Each row was made from one small tree. The marks that hang from a mark follow it in brackets, in the order of their numbers. Every link used is in the known rows. Write each row's tree.
Known rows
Z238{Z184{Z816 Z825} Z488{Z750} Z992}: [-1.99 -3.35  2.21 -0.29 -0.43  3.97  0.84 -0.70  1.62  0.45  1.87 -3.81
 -2.48 -4.27 -0.32  2.71  0.94 -0.41]
Z816{Z184{Z238{Z488{Z750{Z81}}} Z825}}: [-3.54  1.77  0.13 -1.79 -1.31 -2.94 -3.08  0.80 -0.33  0.64 -1.26 -0.65
  1.33  5.15 -0.65  2.56 -2.83 -1.31]
Z238{Z184 Z488}: [-0.22 -0.52 -1.86  0.04  1.28 -0.73 -0.80  0.56  0.23 -2.22 -1.91  3.01
  0.00  2.00  1.37  1.18 -0.16  1.20]
Z81{Z257 Z750}: [ 3.80  1.99 -4.10  0.03  1.64  3.52  0.17  0.23 -0.56 -0.50 -0.32  4.22
  1.98  2.66 -1.69 -2.22 -0.66  1.86]
Z816{Z184{Z238{Z488}}}: [ 0.62  0.83 -1.24  0.20 -0.05 -2.92 -5.34  1.42  0.04 -0.74 -3.45  2.10
  1.40  7.15  1.00  1.87 -2.68 -0.18]
Z238{Z184{Z816} Z488{Z750} Z992}: [-1.25 -3.16  1.95 -0.31  2.87  4.04  1.81  0.93  1.47  0.20  0.93 -1.43
 -2.22 -4.44  0.18  3.44  1.70 -0.30]
Z816{Z184{Z238{Z488{Z750} Z992} Z825}}: [-1.72  0.84  0.52 -0.76 -2.25  0.30 -3.62  0.14 -0.48  1.01  0.15 -3.18
 -0.20  2.51 -1.04  3.12 -2.80 -0.39]
Z750{Z81{Z257}}: [ 1.56  5.49  0.56 -0.62  2.68 -0.16 -0.27  0.54 -0.66 -0.36  0.11  5.86
  2.68  2.53 -2.16 -4.47  0.68  0.64]
Z184{Z238{Z488{Z750{Z81}} Z992} Z816 Z825}: [-1.32 -1.48  2.54 -0.70 -2.24  1.03 -0.03 -0.64  2.49  2.70  0.88 -5.65
 -0.57  0.78 -1.24  1.23 -0.72 -0.77]
Z184{Z238 Z816 Z825}: [ 3.13 -1.63  1.31  2.68 -3.90  0.11 -2.49 -2.53  0.81 -0.34 -0.81 -2.72
  0.99  3.02 -0.08 -4.87 -1.04 -1.14]
Z184{Z238{Z488 Z992} Z816 Z825}: [ 2.28 -2.74  1.55  1.21 -4.40  0.83 -3.53 -1.57  3.16  1.45 -0.29 -5.20
 -0.61  3.35 -0.18 -0.36 -1.60  0.53]
Z184{Z238{Z488{Z750}} Z816 Z825}: [ 0.42 -2.39  0.16  0.58 -3.82  2.40 -1.36 -1.35  2.38  0.65 -1.08 -4.18
 -0.71  3.17  0.40  0.55 -0.95 -0.81]
Z488{Z238 Z750{Z81{Z257}}}: [-0.72  6.29  0.24 -1.72  1.03  1.58  3.58  1.09 -0.40  0.97  0.54  4.20
 -0.97 -1.26 -3.13 -1.30  1.37  0.61]
Z825{Z184{Z238{Z488{Z750{Z81}} Z992} Z816}}: [-0.56 -1.13  0.72  0.15  1.84 -1.33  1.02  1.29  1.30  2.35  0.07 -1.65
 -0.35 -0.64  0.55  3.75 -0.51 -1.54]
Z992{Z238}: [ 2.73  2.16 -3.56  0.02  2.93 -1.24  0.21  1.14 -3.04 -0.68 -0.48  3.85
  3.36  0.92  1.57 -3.89  0.83  1.37]
Z816{Z184}: [ 0.71  2.21 -1.53  0.81  3.22 -0.88 -4.34  1.19 -2.40 -1.50 -1.31  4.96
  2.74  2.24 -0.66 -2.00 -0.92 -0.71]
Z238{Z184}: [ 0.82  0.50 -0.59  1.81  2.30 -0.14  0.66 -0.51 -2.27 -2.99 -0.08  3.68
  0.94 -1.41  0.34 -3.17  0.60  0.02]
Z992{Z238{Z184{Z816}}}: [ 2.54 -2.14  0.21  0.39  3.05 -2.24  1.03  0.91 -1.62 -1.85 -0.70  2.61
  1.55 -1.64  3.16 -3.12  2.30 -0.73]
Z238{Z184{Z825}}: [ 0.07  0.30 -0.26  1.74 -1.10 -0.30 -0.55 -2.15 -2.31 -2.78  0.59  1.03
  0.75 -1.24 -0.32 -3.67 -0.18  0.10]
Z992{Z238{Z184}}: [ 1.64  0.55 -1.68  0.04  2.89 -2.85  1.63  0.89 -3.45 -2.22 -0.19  3.54
  2.13 -1.06  2.67 -2.63  1.35  0.53]

Write each row's tree
[ 1.74  0.55 -3.61  1.54 -0.72 -2.66 -1.85  0.15 -0.40 -0.41 -2.46  1.56
  0.72  4.38  2.15  1.89 -2.30  0.51]
Z825{Z184{Z238{Z488}}}
[ 3.48 -1.54  0.77  3.35  0.46 -0.83 -1.13 -0.55 -0.29  0.52  0.23 -0.85
  0.38 -1.02  0.87 -1.26 -0.53 -1.02]
Z825{Z184{Z238{Z992} Z816}}
[ 1.09 -3.19 -0.87 -1.24 -0.77 -2.80 -1.44  0.31  0.71 -0.89 -1.31 -0.42
  0.47  1.53  3.70  0.48  0.96  0.27]
Z992{Z238{Z184{Z816 Z825} Z488}}
[ 0.32  1.15  0.83  1.28 -3.15 -0.73  0.58 -1.60 -0.95 -0.70  1.46 -0.90
 -2.37 -3.81 -2.07 -1.77 -0.01  1.67]
Z488{Z238{Z184{Z825} Z992}}
[ 1.09 -2.70  1.57  2.21 -0.93  0.32 -1.06 -2.09 -0.16 -2.24  0.19 -0.11
  0.09 -1.77  0.27 -4.06  0.94 -1.29]
Z238{Z184{Z816 Z825}}
[ 0.10 -0.57 -2.46 -1.70 -1.05 -3.33 -0.77  0.27 -1.18 -1.26 -1.00  0.58
  1.02  2.07  3.16  0.70  0.12  1.59]
Z992{Z238{Z184{Z825} Z488}}
[-2.47  1.86 -0.99 -1.24 -2.75 -0.80  0.46 -0.75  0.28  1.03 -0.46 -2.18
  0.89  3.91 -0.82  0.71 -2.03  0.13]
Z184{Z238{Z488{Z750{Z81}}} Z825}
[-3.85 -2.23  1.42 -1.54  0.72 -0.08  1.39 -0.05  1.48 -0.17  0.12 -1.14
 -0.75 -1.16  0.17  2.19  0.97 -1.54]
Z238{Z184{Z816 Z825} Z488{Z750{Z81}}}
[ 2.57 -2.37 -1.71  2.02 -0.56 -2.14 -2.67  0.23  1.65 -0.12 -2.73  0.42
  0.23  3.94  2.73  1.78 -1.23 -0.94]
Z825{Z184{Z238{Z488} Z816}}
[-1.86  4.61  2.25 -1.65  0.84  0.21  4.79  0.68 -0.67 -0.50  0.76  3.92
 -2.32 -3.27 -2.37 -0.35  1.85 -0.17]
Z488{Z238{Z184} Z750{Z81{Z257}}}
[ 1.75  0.45 -2.20  1.40 -0.52 -1.78 -1.58  0.14 -0.30  0.77 -0.65 -0.18
  0.11  2.13  1.22  2.55 -2.28  1.16]
Z825{Z184{Z238{Z488 Z992}}}
[-1.63  2.39 -3.79 -3.44  4.38 -1.56  2.61  3.08 -1.37  1.27 -0.69  3.09
  2.71  1.36  1.39  1.75  0.84  1.02]
Z992{Z238{Z488{Z750{Z81}}}}
[-1.61  1.78  4.36 -1.25 -1.96  0.71  3.17 -0.70  1.10  0.00  1.15  0.54
 -3.02 -3.54 -2.23 -0.95  2.11 -1.38]
Z488{Z238{Z184{Z816 Z825}} Z750{Z81{Z257}}}
[ 1.11 -2.21 -0.12  1.26  0.64  1.08 -0.04  0.57  1.10  1.56 -0.11 -2.21
 -1.33 -0.86  1.32  3.60 -0.57 -0.91]
Z825{Z184{Z238{Z488{Z750} Z992} Z816}}
[-2.41  1.74  0.28 -1.28 -2.47  0.33  0.94 -0.63  0.34  2.35  1.47 -4.20
  0.06  1.38 -1.90  1.43 -1.91  0.85]
Z184{Z238{Z488{Z750{Z81}} Z992} Z825}
[ 1.11 -1.39  2.49  1.75 -2.94 -0.13 -0.11 -1.58  0.86 -0.20  1.18 -1.92
 -3.00 -4.42 -1.58 -1.95  0.90  0.52]
Z488{Z238{Z184{Z816 Z825} Z992}}
[-1.11  1.52 -2.29 -0.81  2.61  5.02  1.15  1.24 -0.23  1.40  1.22  0.29
 -0.22 -1.62 -1.56  2.33  0.12  1.84]
Z238{Z488{Z750} Z992}
[ 0.31 -2.46  1.75  0.45 -3.50  3.42 -1.04 -1.36  2.50  2.10  0.78 -6.12
 -1.48  0.65 -0.61  1.08 -0.86 -0.27]
Z184{Z238{Z488{Z750} Z992} Z816 Z825}
[ 1.93 -2.28  0.36  0.30  0.05 -2.21 -0.14 -0.53 -1.59 -1.56  0.17  0.17
  1.39 -1.42  2.66 -3.38  1.67 -0.82]
Z992{Z238{Z184{Z816 Z825}}}
[ 1.10 -2.63  3.26  2.26 -0.57  1.41 -0.71 -1.98 -0.19 -0.89  2.16 -2.30
 -0.57 -4.62 -0.93 -3.19  0.99 -0.63]
Z238{Z184{Z816 Z825} Z992}
[-1.51  4.14 -1.20 -2.62  2.64  2.62  0.95  1.71  0.76  0.87 -0.47  3.95
  0.77  2.42 -1.28  1.62  0.42  0.81]
Z238{Z488{Z750{Z81{Z257}}}}
[-2.49 -2.05  0.33 -2.99  1.45 -2.63  2.19  1.17  0.23  0.40  0.00 -0.63
  0.68 -0.93  2.48  1.98  1.69 -0.93]
Z992{Z238{Z184{Z816 Z825} Z488{Z750{Z81}}}}
[-3.29  0.17  3.76 -0.46 -0.40  0.02  4.51 -0.47  0.27  1.36  2.65 -2.25
 -2.91 -7.24 -2.97 -0.15  1.79 -1.13]
Z488{Z238{Z184{Z816 Z825} Z992} Z750{Z81}}
[-0.28  3.29 -1.40  0.35  1.00  4.14  3.49  0.52 -1.48  1.30  1.82  0.67
 -1.95 -5.12 -3.26 -0.39  0.96  1.46]
Z488{Z238{Z992} Z750}
[-0.86 -0.79 -1.61  0.06 -2.11 -0.74 -1.94 -1.08  0.25 -1.96 -0.86  0.42
 -0.19  2.15  0.73  0.77 -0.92  1.16]
Z238{Z184{Z825} Z488}
[-3.18 -2.15  2.79 -1.43  4.32  1.01  3.04  1.73  1.70  1.02  1.27 -0.56
 -1.19 -4.33 -0.53  3.28  1.83 -0.96]
Z238{Z184{Z816} Z488{Z750{Z81}} Z992}
